What can hang from each mark:
K800: K684
K503: K307
K684: K351 K756 K800
K948: K307
K307: K503
K756: K306 K684 K815
K351: K684
K306: K756
K815: K756 K948

Each row was made from one small tree. Brackets hold a mark, then the marks that hang from it, in the order of their numbers. Every link used is in the known rows. Write each row's tree.
Known rows:
[K800 [K684 K756]]: [-0.23 -4.20 -1.68 -0.12 -0.55 -1.05 -1.29  1.86 -0.43  1.86 -0.37  2.12
  0.30 -0.41 -0.50  1.39 -0.53 -1.25  0.57]
[K756 K306 K684 K815]: [-1.42  1.90 -2.40  0.04 -2.09  1.83  2.20 -3.32 -1.48  1.03 -2.65  1.40
 -1.46  0.39  2.44  1.27 -0.67  0.63  0.30]
[K351 K684]: [-0.24 -1.97 -2.14 -1.72 -0.17  0.12  0.78  2.53  0.05  1.58 -1.34 -0.05
  0.07  1.05  1.93  0.05 -0.36  0.00  0.44]
[K815 [K756 K306 [K684 K800]] K948]: [ 0.81  2.59  2.69  0.85 -0.01 -0.39 -0.62 -1.17 -1.36 -0.48  0.15 -0.79
 -0.55 -0.19 -1.90 -1.59  0.40  1.84  0.79]
[K815 K756 [K948 K307]]: [ 0.90  1.83  1.34  1.60  1.36 -0.01 -1.27 -0.39  0.45 -2.01  1.77 -2.35
  0.89  0.62  0.16 -4.06 -2.14  1.45  1.08]
[K756 K306 [K684 K800] [K815 K948]]: [-0.20  4.30  1.05 -1.00 -1.13  1.32  1.81 -5.86 -1.28  0.06 -0.69  0.21
 -1.04 -0.75  2.28  1.04  1.09  1.43 -0.09]
[K756 K684 [K815 [K948 K307]]]: [ 0.33  4.06 -1.96 -1.10  0.01  1.59  2.13 -4.83  2.70 -0.63 -0.74 -0.14
  0.01 -0.13  4.31 -0.29 -1.89 -0.05  0.02]
[K306 [K756 K684 K815]]: [-0.50  2.03 -3.28 -0.73  1.73  1.88  1.96  1.29  1.54  0.26 -1.39  0.92
 -0.13  0.71  2.52 -1.47 -1.96 -0.73  0.49]
[K815 [K756 [K684 K351]]]: [ 0.14 -2.24 -0.89  0.97 -0.52 -1.03 -0.21  3.80  2.71 -0.71 -1.42 -0.50
  0.68  1.48 -1.60 -1.37 -1.53 -0.43  1.29]
[K306 [K756 [K684 K351 K800] [K815 [K948 K307]]]]: [ 0.74  4.18 -0.18 -1.25  2.70  1.98 -0.02  0.25  3.30 -1.48  0.98 -0.25
  1.15  0.40  1.61 -0.89 -0.83 -1.62 -0.50]
[K503 K307]: [-0.43  0.23 -0.67 -0.46 -0.35 -0.54 -0.02  1.20  0.61 -1.26 -0.01 -4.30
 -0.39  1.07  1.19 -1.17 -2.96  1.59  0.93]
[K756 K684 [K815 [K948 [K307 K503]]]]: [ 0.65  3.64 -1.47 -0.41  0.10  1.53  2.05 -5.12  2.53 -1.17 -0.14  0.13
  0.62 -0.69  3.75 -0.82 -1.42  0.02  0.26]
[K800 [K684 K351 [K756 K306 [K815 [K948 K307]]]]]: [-0.54 -1.66  0.41  1.09 -1.04  0.37 -2.01  0.16 -1.81 -1.14  1.33  2.43
  0.94  0.83 -0.71  2.36 -0.44 -1.69 -0.69]
[K756 [K684 K351] [K815 K948]]: [-0.30  0.84 -0.14 -1.06 -0.12  0.72  1.56 -1.54  1.60 -3.79 -0.67  0.09
  0.42  0.81  3.06  0.54 -1.03  0.42  0.75]
[K800 K684]: [-0.37 -3.35 -1.87 -1.16 -1.05  0.03 -1.51  0.82  0.66  0.88 -0.67  1.42
  1.16  0.38  1.92  1.07 -1.22 -0.71  2.04]
[K800 [K684 K351 K756]]: [-0.30 -5.69 -0.64  0.08 -0.53 -1.16 -2.40  4.25  0.11 -0.24  0.20  2.20
  1.12  0.50 -1.75  2.21 -0.19 -1.93  0.46]
[K800 [K684 [K756 K815]]]: [-0.72 -3.45 -2.17 -0.02 -1.35 -0.95  0.64 -0.19 -0.15  1.30 -0.50  1.97
  0.53  0.25  1.22  1.15 -0.95 -1.33  0.21]
[K756 K684]: [ 0.09 -0.61 -2.87 -1.39  0.06  0.56  0.34  0.63  2.07  1.49 -2.38  0.60
 -0.72 -0.64  1.21  0.56 -0.92 -0.01  1.24]
[K684 K756 K800]: [ 0.49 -2.42  0.63 -0.49  0.73 -1.92 -0.20  0.91  0.22  2.47  0.60 -1.39
 -0.58 -2.02 -1.80 -0.37  2.25  0.37 -0.58]

Which tree is each row?
[-0.09 -1.53  1.38  0.53  0.10 -1.09 -0.97  0.38 -2.96  2.85  0.53 -0.47
 -1.44 -1.93 -2.99  0.50  2.89  1.01 -0.90] | [K684 [K756 K306] K800]
[-0.42 -0.06 -1.00  1.76 -1.20 -0.06 -0.11  1.35 -0.85  1.38 -1.98  0.35
 -0.91  0.87 -1.95 -1.22 -1.11  0.77  1.06] | [K815 [K756 K306 K684]]
[ 0.66  1.65 -1.79 -1.74  2.63  1.18 -0.48  2.76  2.40  1.90 -0.71  0.28
 -0.09 -0.67  0.15 -0.80 -0.26 -1.07  0.51] | [K306 [K756 [K684 K800]]]
[-0.38 -0.98  4.13  0.97  0.00 -1.01 -0.52 -0.25 -3.15 -2.30  2.21 -0.81
 -0.15 -0.38 -2.15  0.86  2.86  1.01 -1.35] | [K684 K351 [K756 K306 [K815 K948]] K800]
[ 1.05  0.88  1.84  0.50  0.76 -1.18  1.18 -3.74  0.51  0.23  2.53 -1.61
  0.62 -2.14  0.08 -1.54  1.83  0.33 -1.26] | [K684 [K756 [K815 [K948 [K307 K503]]]] K800]
[ 0.19 -1.93  3.35 -0.07  0.67 -1.83  0.21  0.26  0.04 -2.69  2.25 -1.71
  0.76 -0.48 -0.90 -0.04  2.25  0.40 -1.00] | [K684 K351 [K756 [K815 K948]] K800]
[ 1.28  3.64  2.65  1.25  0.28  0.51 -2.38 -0.52  0.98 -0.95  1.25 -0.95
  0.56  0.35 -2.65 -0.89 -0.08 -0.02 -0.25] | [K815 [K756 K306 [K684 K351 K800]] [K948 K307]]
[-0.07 -0.17  0.55 -0.91 -0.95  0.92 -1.91  1.09  0.26  1.05 -1.24  0.76
 -0.62 -0.50 -1.80  2.77  1.90 -0.25  0.22] | [K756 K306 [K684 K351 K800]]
[ 0.40 -4.29  2.03 -0.19  0.86 -2.07 -1.68  3.88  0.84 -0.22  1.36 -1.29
  0.48 -0.93 -3.22  0.70  2.66 -0.45 -0.65] | [K684 K351 K756 K800]
[-0.94 -3.02  1.01  1.00 -1.17 -0.26 -1.48  0.92 -3.09 -1.98  0.92  2.56
  0.67  0.91 -0.82  2.33 -0.06 -0.82 -0.03] | [K800 [K684 K351 [K756 K306 [K815 K948]]]]
[ 0.84 -0.48 -0.73  0.01 -0.72 -1.45  0.58  0.87  3.64  2.06 -1.43 -1.42
  0.37  0.17 -0.97 -1.74 -0.47 -0.29  0.98] | [K815 [K756 [K684 K800]]]
[-0.07  0.44  3.55  1.05  0.15 -0.36 -1.05 -1.08 -1.82 -1.52  2.66 -0.98
  0.14 -0.50 -2.01  0.78  2.49  0.17 -1.95] | [K684 K351 [K756 K306 [K815 [K948 K307]]] K800]
[-1.55 -1.40 -0.68  1.89 -0.75 -0.09  1.40 -0.60 -4.59  0.55 -0.33  0.56
 -1.74 -0.23 -0.48 -0.20  0.34  1.42 -0.66] | [K684 [K756 K306 K815]]
[ 0.82  5.41 -1.08 -1.38  2.66  2.05  1.03 -1.63  2.78  0.25  0.51 -0.27
  0.43 -0.24  2.59 -1.55 -1.02 -1.07 -0.47] | [K306 [K756 [K684 K800] [K815 [K948 K307]]]]
[ 0.72  1.43  3.62  1.04  0.09 -0.49 -1.59  0.63 -0.93 -2.15  0.63 -0.73
  0.08  0.47 -2.81 -0.89  0.52  1.29  0.73] | [K815 [K756 K306 [K684 K351 K800]] K948]
[-0.29  1.27 -0.96  0.33 -0.27  0.53  1.43 -0.54 -2.87  1.54  0.07  0.83
 -0.99  0.59  0.47  0.55  0.07 -0.19 -2.27] | [K351 [K684 [K756 K306 [K815 [K948 K307]]]]]
[-1.06 -1.20 -1.77  0.23 -1.11 -0.16  2.28  1.01 -3.32  2.25 -1.15  1.17
 -1.24  0.88  0.21  0.84  0.42 -0.12 -1.66] | [K351 [K684 [K756 K306 K815]]]
